Each row was made from one walk, in order. Every step used is in the known rows, and no mark comes twice. Write each row's walk.
Known rows
domo, dugug: [ 26.1   4.0   1.1   0.8  17.3 -27.2  28.3 -28.5  -1.2 -16.5  28.1  39.3
 -15.9  40.0 -37.4  12.0 -35.8 -20.5  12.8  11.6  23.3]
lopad, zute, kobapo: [  4.6  10.8  21.5  -6.0  20.5 -31.4   6.0 -18.9  -9.7 -22.9  -1.5  21.0
 -48.0  20.3 -18.1   7.0   9.0  12.9  16.6  24.8  35.0]
domo, lopad: [  2.6   9.8  14.8 -26.6  22.7 -18.5   1.4 -29.7 -23.0 -16.9  14.0   8.6
 -13.7  20.1 -17.8  -1.0 -16.2   8.3   0.6  34.8  19.1]
domo, lopad, zute, dugug: [ -9.0  14.6  -9.6 -32.4  25.3  -2.0 -31.9 -11.9 -24.2 -47.5   2.0  15.0
 -31.4   5.3 -29.0 -33.9 -36.1   3.0 -11.3  23.1  21.6]
dugug, domo: [ 21.8 -14.9   3.3 -23.4  34.0 -18.2  24.3 -30.7 -29.2  -7.1  42.2  -2.2
 -32.3  29.8   2.4  44.3   3.7  -1.6   2.0  20.0  49.1]
zute, domo, lopad, dugug, kobapo: [-19.9  18.4  10.8 -37.9  39.0 -14.9 -32.8 -11.8  -6.1 -31.8   4.1  31.2
  -1.5  38.4 -17.3   0.3 -25.5  25.7  24.2   4.9   4.4]
fegize, dugug: [ 46.6   4.9   3.3   6.3  30.0 -33.4  22.2 -36.9 -13.3 -11.2  -2.2  15.3
   2.1  25.5  -4.9   0.4  10.1 -18.4   9.1  26.5  33.7]
kobapo, lopad, zute, domo, dugug: [  7.3   2.6   8.2  32.0  -0.9 -19.1 -12.6  -8.4  -3.9 -67.6   2.6  33.9
 -18.6  68.1 -50.5 -39.5 -33.4 -23.9  31.8   4.5  19.5]
fegize, dugug, domo, lopad, zute: [ 16.7 -25.4  16.7  -9.7  18.4  -5.2 -20.8 -47.3 -19.4 -66.0  -5.8 -15.9
  -8.1   6.4   8.1  -1.8  13.1  25.3  -8.5  43.7  42.4]
dugug, kobapo: [  2.5  11.6   9.2 -18.4  45.2 -34.4   7.6 -12.4 -10.4  12.9  15.7  48.2
  -8.1  39.0   3.3  31.7  -1.5  -2.6  31.5  -4.5  20.0]
kobapo, lopad, zute: [  0.9  -4.5  -0.2   4.3  13.7 -14.1 -14.5  -7.9 -29.0 -33.9   6.8  23.1
 -26.8  42.9 -11.2 -14.9  22.3 -30.9  27.7   2.2  24.9]
kobapo, lopad, dugug, domo: [ 13.6 -24.0 -20.7 -34.2  31.2   2.4 -10.2 -12.2 -32.8 -25.4  44.7  -5.1
 -20.9  40.9   6.7  14.6  23.6 -31.5  18.9   4.3  37.2]
fegize, dugug, domo: [ 50.2 -18.0   4.5  -3.6  33.7 -22.2  22.1 -42.4 -19.3 -21.5  16.8  -8.2
  -4.0  24.2  11.2  22.1  12.6  -4.4   1.7  31.8  52.5]
lopad, zute, dugug, domo, kobapo: [  9.0 -21.9  -5.6 -46.2  48.3   1.0  -3.9 -11.4 -21.3 -46.1  20.0 -10.7
 -60.1  30.1   9.9  -1.3  -7.5   7.0 -13.7  19.1  52.5]
fegize, dugug, lopad, zute, kobapo: [ 19.7  24.3  28.2  -3.1  26.7 -39.6  -3.4 -30.5  -1.6 -33.9 -32.1  36.2
 -28.0  15.7   3.6  21.9  24.1  14.3   9.3  25.7  33.5]
lopad, dugug: [ 14.0   0.6 -17.3 -33.6  39.3 -11.7   3.7 -20.2 -19.6  -4.7  29.3  25.8
 -23.6  20.7 -14.0  21.1  11.5 -22.2  11.4   3.4  24.1]
zute, kobapo, lopad: [ 17.9  17.5  17.2  -4.4  16.9 -37.0  11.5  -8.3 -17.1  -6.9   9.9   8.8
 -26.4  46.2 -13.6 -20.1  -2.0 -13.2  32.0  25.7  23.6]
zute, kobapo, lopad, dugug, domo: [ 13.2 -10.3  -2.7 -31.7  25.5 -11.0  -5.5  -8.5 -21.5 -24.4  35.1 -11.5
 -33.8  37.8   3.4   5.3  16.9  -5.9  24.9  20.0  40.2]
lopad, zute: [  1.5  -1.1   3.9  -5.8  26.8 -18.9   1.5 -22.4 -21.0 -21.1  10.3  29.7
 -37.5  19.9 -15.8  16.3  16.1 -10.5  13.6   9.6  31.3]
domo, dugug, kobapo, lopad, zute: [ -8.9  -3.9   2.7  11.3  14.7 -20.7 -21.4  -0.4   0.3 -44.8   2.0  65.0
  -2.6  62.7 -17.3 -12.9 -12.4 -25.8  52.5 -22.2   7.7]
domo, dugug, kobapo: [  9.6   7.5   7.6  -8.1  32.5 -33.6  16.1 -14.0   7.6  -7.6  17.8  64.5
  -1.9  49.7 -20.3  24.2 -35.5  -7.5  32.3  -9.4  13.1]

Which walk is each row?
[ 31.1 -40.6  19.5   0.0  30.7 -11.9  -9.5 -26.4 -15.4 -66.5 -11.1 -21.0
 -17.1  49.1  33.0 -24.3  45.6 -10.7  14.0  29.1  51.6]  fegize, dugug, domo, kobapo, lopad, zute
[ 26.6  -1.2 -24.2 -37.7  41.5  -8.5  11.0 -14.0 -32.5 -10.5  43.5  -2.4
 -36.5  22.5  -8.4  16.9 -32.6  -8.9  -9.6  16.8  49.3]  zute, dugug, domo
[ 28.5   7.2   8.8  -0.9  45.9 -39.3   8.3 -23.9  -3.4  -1.5  -7.9  42.1
  18.2  36.6  12.3  13.3   7.5  -7.5  29.5   6.6  23.8]  fegize, dugug, kobapo
[-17.4   7.3   2.1 -52.1  44.0 -11.1 -30.1 -12.6  -9.1 -15.7  12.9  40.2
   1.7  22.6  -1.4  15.4  -2.7  10.6  21.5   1.2   3.0]  domo, lopad, dugug, kobapo
[ -8.6  17.2 -18.3 -25.1  45.8 -16.1 -26.9   5.8 -15.0 -18.8   3.0  54.7
 -26.4  28.2  -9.5   1.4 -20.3  -7.5  20.0 -16.1  20.8]  lopad, zute, dugug, kobapo
[ 20.1 -27.5  17.8 -30.0  38.1 -13.3  13.0 -14.4 -26.8 -28.2  29.5 -19.7
 -32.6  60.0  25.5   0.2  18.3 -13.3  13.8  24.4  44.7]  dugug, domo, kobapo, lopad
[ -7.5  13.7  11.4 -23.6  33.5 -20.7  -8.9 -20.1 -24.3 -20.7   3.9  51.4
 -41.9  21.0  -1.8  52.2  21.3  -6.2   6.8  -1.8  27.0]  dugug, lopad, zute
[  7.6 -13.1 -27.2 -19.5  25.2   4.5 -26.8   2.7 -39.4 -47.2  28.5  -2.2
 -35.3  35.3  -5.9 -19.6  -9.4 -27.5  10.0   4.8  46.3]  kobapo, lopad, zute, dugug, domo
[-10.3  13.4  38.8 -24.8  46.5 -26.0  -4.9 -18.2 -10.7 -46.3 -11.9  29.9
 -54.4  50.4   1.6  25.1   7.1  21.6   2.4  11.2  29.9]  dugug, lopad, zute, domo, kobapo
[  0.4 -14.4  17.3 -12.0  28.5 -14.4 -10.9  -7.4 -19.6 -41.9  -3.2  11.7
 -36.5  54.1   8.4 -27.9  31.6 -21.2  22.6  12.2  27.5]  domo, kobapo, lopad, zute
[ -4.1   9.1   9.2  -9.8  18.9 -21.8  -0.5 -26.0  -3.9 -39.5   7.3  66.1
 -36.4  30.6 -23.5  42.2 -11.7 -11.4   9.0  -4.6  19.7]  domo, dugug, lopad, zute
[  7.9   5.3   2.6   2.6  21.1 -27.5  -1.2  -0.3   1.3 -18.4  15.6  57.6
   9.8  67.9 -16.1  -9.1 -28.7 -30.9  50.8 -14.6   5.4]  domo, dugug, kobapo, lopad
[ 26.6  14.1  11.2  13.0  16.3 -30.6  25.5 -24.6   2.8 -30.9  17.1  31.0
 -17.6  55.0 -53.4  -2.4 -58.1  -5.8  13.6  15.2  25.0]  zute, domo, dugug
[ 28.4   7.6   6.7  12.1  33.3 -35.8  -8.4 -10.9 -10.8 -12.6 -13.5  37.5
  28.9  54.8  16.2 -17.9  15.3 -29.7  45.7   1.0  18.3]  fegize, dugug, kobapo, lopad
[  7.8  11.2 -24.3 -18.3  32.7  -9.9 -11.8  -6.9 -24.8 -27.2  11.1  29.2
 -40.5  16.1 -26.4 -12.0 -18.7 -18.0   1.0   6.1  33.2]  lopad, zute, dugug
[ 33.9  19.0  11.7  -8.3  39.2 -34.7  13.9 -36.5 -15.6 -10.3  -7.1  39.4
  -1.4  23.5   8.7  35.7  16.1 -15.4   2.5  17.9  30.7]  fegize, dugug, lopad
[ 17.5   4.5  26.3  -6.6  33.6 -28.1   6.1  -7.7 -17.5 -32.3   4.3  -2.8
 -25.4  77.3  -5.4 -37.5  -7.5 -11.1  21.8  23.3  26.3]  zute, domo, kobapo, lopad
[ 13.4  30.6  19.3  -4.4  23.6 -34.7  17.6 -23.9   1.2 -28.0  15.3  52.1
 -24.7  54.5 -41.7  33.3 -50.7  -3.3   8.7   7.2  21.0]  zute, domo, dugug, lopad
[ 11.5  12.6  -3.8 -22.8  23.5 -21.3  -7.2  -1.7 -16.3 -16.9  14.9  11.3
 -24.6  37.3 -13.8 -17.7  12.1 -20.4  33.3  14.5  20.9]  zute, kobapo, lopad, dugug
[  1.5  10.8   4.5 -11.8  34.7 -29.0  -7.9   1.0 -20.0   0.3  12.9  43.0
   2.6  60.5   6.1   1.4   4.5 -26.2  46.5 -10.3  14.5]  dugug, kobapo, lopad
[ 10.6 -12.2  -2.4 -38.9  42.5  -7.8  -7.8  -3.7 -17.8 -24.4  14.1   7.4
 -25.0  53.2  10.8 -21.2  30.1 -32.2  20.5   7.0  21.1]  domo, kobapo, lopad, dugug
[  5.8  -1.9  -9.4 -23.2  35.9  -7.4 -22.9   9.5 -23.6 -45.8  -1.2   9.2
 -40.4  47.9  -1.2 -57.7  -4.8 -29.2  10.9   7.7  28.1]  domo, kobapo, lopad, zute, dugug
[ 17.0  -5.5  18.6 -20.1  34.5 -24.0  10.9  -9.6 -21.7 -17.0   9.5   3.9
 -25.3  61.2  10.4 -24.1  13.8 -26.7  21.9  18.1  26.1]  domo, kobapo, lopad
[ 24.5 -15.1  -9.4 -43.6  42.9  -4.5   0.1   0.0 -30.5 -31.3  31.2 -21.3
 -38.2  54.0  16.4 -26.7 -16.3 -21.1   0.8  19.3  46.7]  zute, dugug, domo, kobapo, lopad
[ 15.2 -22.6 -16.0 -43.5  40.5  -2.2   6.9 -23.6 -25.6 -13.5  47.4   1.9
 -30.7  20.0   0.9  46.8  18.7  -6.9   2.0   7.7  44.8]  lopad, dugug, domo
[-14.2   0.2   5.0  -2.4  26.8 -22.7 -29.0   4.2 -18.9 -25.6   1.0  48.5
 -10.3  52.7   6.1  -2.4  20.9 -20.8  49.4 -18.1  14.1]  dugug, kobapo, lopad, zute
